Each row comes from the steps of one path. Every step used is in the known rows, and no mark comes twice. Write the path behind each row, first mark first.
Known rows:
k > a > q > v > e: [ 17  14 -50 -19  -4  34  30  19  17 -60 -11 -22  48  19  38  44  23  -1
 -38  20 -10 -56 -12 -41  -2 -30  10]
q > v > e > l: [-16  14 -52  28  28  19  -5  12   8 -30  44 -17  16   3 -30   5 -35  12
  -6  -7  32 -22  21 -27 -39 -44  33]
c > y > r > v > e: [ 10 -40 -39 -13 -15  38 -20  43 -10  61  19 -11 -24  -8 -24 -30  42  -4
  16  33  47 -32  27 -39 -33 -33 -14]
q > a > k: [ 20  19  -5  10  22 -39  11 -26  19 -36 -32 -25  36  13  38  12   3  -2
 -34  -3 -22 -41 -20   9  21  28   9]
k > a > q > v: [ 35   6 -28 -23 -15  24  31   7  22 -66 -23 -17  44  36  44  39  34  -1
 -33   8 -33 -46 -35 -17  18 -15  20]
v > e: [-19  13 -23   4  15  12  -2   7  -1  10  13  -5  -4 -16  -5   4 -11   3
  -8  11  15 -12  26 -24 -18 -16  -5]
a > q > r: [ 36 -18  -4 -26 -20  18  14  26  17 -17 -25  16  10  13  38   7   1  11
 -19  20  -9 -12 -19 -24  14  -2 -13]
s > r > q: [ -8  28   2 -23  -8  27 -11  45  -6 -11  34   7 -29   6   4  -5   1  17
   8  19   7  -6   4 -31  19 -16 -20]
s > r > y: [ 11 -10  -1 -20 -15  31   4  42  14  28  11  -1 -14 -13  -2  -5  16  21
  22  42  25  -7  12 -30  16 -10 -43]
s > r > q > a > k: [ 10  46  -3 -13  11 -12  -5  17  14 -47   3 -18  10  18  44   7   2  13
 -24  16 -13 -50 -20 -23  32  11  -8]
k > a > q > v > r: [ 24  -5 -39 -34  -7  34  33  28  29 -69 -16  -4  43  53  34  38  28  32
 -50   1 -40 -54 -27 -14  -2 -21 -18]
y > r > v: [  8 -20 -17  -3   2  24 -10  31  -6  26  10   2 -21  18 -13 -30  46  -6
  16  10  19 -29   3 -19  -5  -8 -13]
k > a > q: [ 19  11   0 -31 -16  15  31 -12   4 -53 -26   2  30  10  53  22  29 -13
 -39  22 -40 -43 -33  -3  38  14  -7]
y > r > q > a > k: [ 37  27  -2 -19   6  -5   5   0   9 -52 -14 -19  14  30  37   3  16 -11
 -37  15  -7 -62 -37  -6  41  20  -6]
e > l: [-13  12   3  16   6   2  -9 -18  -7 -22  24   9   2  -7 -15 -12 -28   1
  -3  -2   9 -12  -3   3   3  -3  16]
a > k: [ 18   8   7  -1   4 -12  12  -7  14  -2 -18  -7  29   0  16   2   0  -3
 -11  -2  -2  -7 -24  16   3  14  -2]
y > r > q > v > e > l: [  2  23 -47   6  12  55  -8  34  -8 -49  57 -11  -9  27 -30   4 -17   4
 -11  10  47 -43   8 -46 -18 -51  17]
a > q > v > r: [ 32 -17 -49 -19  -9  30  12  35  40 -37   7   2  25  41   7  35  12  48
 -22  -3 -20 -30 -13 -16 -26 -24 -17]
r > s: [ -7 -19  -1   1   0  22  18  -6   2  19  11  12   6  20  15 -22  -3  12
   6   0  22  -1  19  17 -16  -1 -12]
k > a: [-12  10   4 -15  -2   0  18  -9  -6 -33 -17  -4  17  13  26   4  19 -16
 -24   4 -22 -29 -13   4  28   9  -5]
y > r > v > q: [ 15  -7 -18   0  -2  24 -10  12  21  30  22 -15 -12  26   3 -12  64  15
  21  30  19 -54   2 -48   2 -18 -16]
y > r: [ 18 -15   1 -23 -20  24  10  13   2   4  -3   6 -16  28 -21  -8  13   2
   4   9  16  -9 -16   3  13   6 -26]
y > r > v > e: [-14  -7 -38  -2  11  37 -14  44  -5  36  28  -4 -22   4 -14 -30  37  -2
   8  20  37 -37  22 -41 -23 -24 -16]
v > q: [  8  17   0   4  -2   2  -1 -18  21   8  13 -10  12   6  14  19  13  20
   4  15  -5 -24   5 -31   8 -10  -3]
c > y > r > q > v: [ 59 -28 -32 -26 -32  45 -10  46  -1  -8   9 -16 -16  35 -22   8  29   1
   8  11  23 -12 -14 -19  -6 -42  10]
s > r: [ -8   4   3 -21  -8  18   3  35   9  17  17   8 -23   8 -21  -7   1  27
  19  11   9   1   6 -15   6  -3 -29]

Write each row's path:
[ 16  27 -25  30  37 -35  -8 -24  41 -10  -4 -45  41   8  63  15  50  14
 -18  17 -21 -82  -5 -44   6   8  19] => r > v > q > a > k
[ 32  32  -1  13  23 -36  11 -46  44 -27 -16 -33  45  18  54  31  15  20
 -31  13 -22 -64 -18 -21  25  19   7] => v > q > a > k
[  9  24 -12  18  17 -26   3 -35  32 -23   0 -31  19  19  37  31  14  20
 -23  20 -23 -54   4 -39  21   6  10] => v > q > a
[  5 -13 -43  -6   9  19   6  41  28 -16  16  -8  12  43 -24  20  -3  43
 -12 -20   0 -11   8  -3 -36 -28 -13] => q > v > r
[ 48 -15 -45 -40 -14  46  34  31  35 -57 -20 -12  46  34  48  41  40  23
 -47  36 -25 -65 -17 -33   7 -25 -30] => k > a > q > v > r > y
[ -2   5 -20  25  16   3 -19  -2  19  22  27 -22   4   0  20   1  48  13
  15  18   3 -45  18 -52 -11 -23  11] => r > v > q
[-42   8 -38   4  16  31 -22  63   0  41  45  -3 -23 -15 -11 -25  24  19
  26  26  32 -26  40 -62 -31 -31 -19] => s > r > v > e
[ 28  -4 -50  -8 -16  57 -17  39  -9 -23  52 -11 -13  13 -35   0 -13   3
  -4  21  49 -36  15 -43 -24 -60  20] => c > y > r > q > v > e > l
[  2 -33 -42  -5  10  42  23  36  34   4  24   7  19  62 -12  -3  -3  58
  -4 -20  24 -15  28  11 -53 -26 -21] => q > v > r > s
[ 59 -18 -21  -1  -5 -11 -10  -9  37  23 -15 -40  18  25  31   1  71  14
 -11  36   2 -83 -16 -37  16   3  -4] => c > y > r > v > q > a > k
[ 13   4 -27   7  12   3  -9  -3  25   0  13 -29   0  36  26  -1  63  15
  -2  32   0 -83   2 -61  15  -1  -4] => y > r > v > q > a
[ 13 -21 -12 -18  -2  24  14  36  11 -34 -32   5  25  16  73  -8  55 -11
 -32  27 -28 -63 -20 -43  25 -10  -3] => k > a > q > r > v
[-10  19 -29  12  18  -4 -12  20  34   5  33 -28  -7  19  30  -4  51  36
  11  34  -8 -71  18 -74   9  -9  -6] => s > r > v > q > a
[ 31 -50 -19 -14 -27  25 -19  34  -6  51   3  -3 -25  10 -23 -33  57  -4
  23  20  22 -25   7 -16 -13 -20 -11] => c > y > r > v
[-33  26 -19  24  23   8  -9  -9 -11 -12  40   1   3 -23 -18  -9 -38   5
 -14   7  28 -23  26 -18 -20 -21   9] => v > e > l
[-12 -26 -13 -10   2  31  17  16  19  19  22  26   1  34  -1 -25  -9  45
 -11  -6  16 -14  33  18 -35  -4 -39] => v > r > s
[ 27  -6   4 -37 -17  21  30  19  15 -50 -41  17  30  26  63  13  20  -6
 -47  26 -31 -42 -31 -22  42   3 -14] => k > a > q > r
[-22  -2 -16  -1   3  17 -18  53   3  32  33   0 -28   3  -9 -32  35  22
  34  11  14 -18  18 -34 -12 -16 -15] => s > r > v
[-24 -15 -35  15  25  20 -19  62   3  28  11  -4  -9  -9  18 -29  12   1
   1  16  28 -28  41 -59 -32 -35   1] => q > r > v > e
[ 25 -34  -2 -12  -5  20   8  37  17  16 -21   3   2  -8  26 -10   5   3
  -8  35  20  -7  12 -29  15 -14 -22] => q > r > y
[-29   5 -34  16  18  34 -18  23 -11   5  49   2 -22   1 -29 -40  12  -3
   7  18  45 -52  22 -39 -23 -23  -2] => y > r > v > e > l
[ 40 -21   1  -4  -3  21   5  23  41  21  -8 -10   8   1  43  14  20  25
 -10  49  16 -33  17 -60  22 -21 -26] => v > q > r > y
[-18  39 -49  27  27  30 -23  20  -9 -57  58 -15  12   0  -6  12 -35   6
 -12   0  31 -35  20 -48 -30 -57  45] => r > q > v > e > l
[ 33 -40  -1 -19 -18  44  30  24  24   1 -12  27  16  38  53 -15  -4  25
 -16  23   9 -14   2  -7  -1  -1 -23] => a > q > r > s
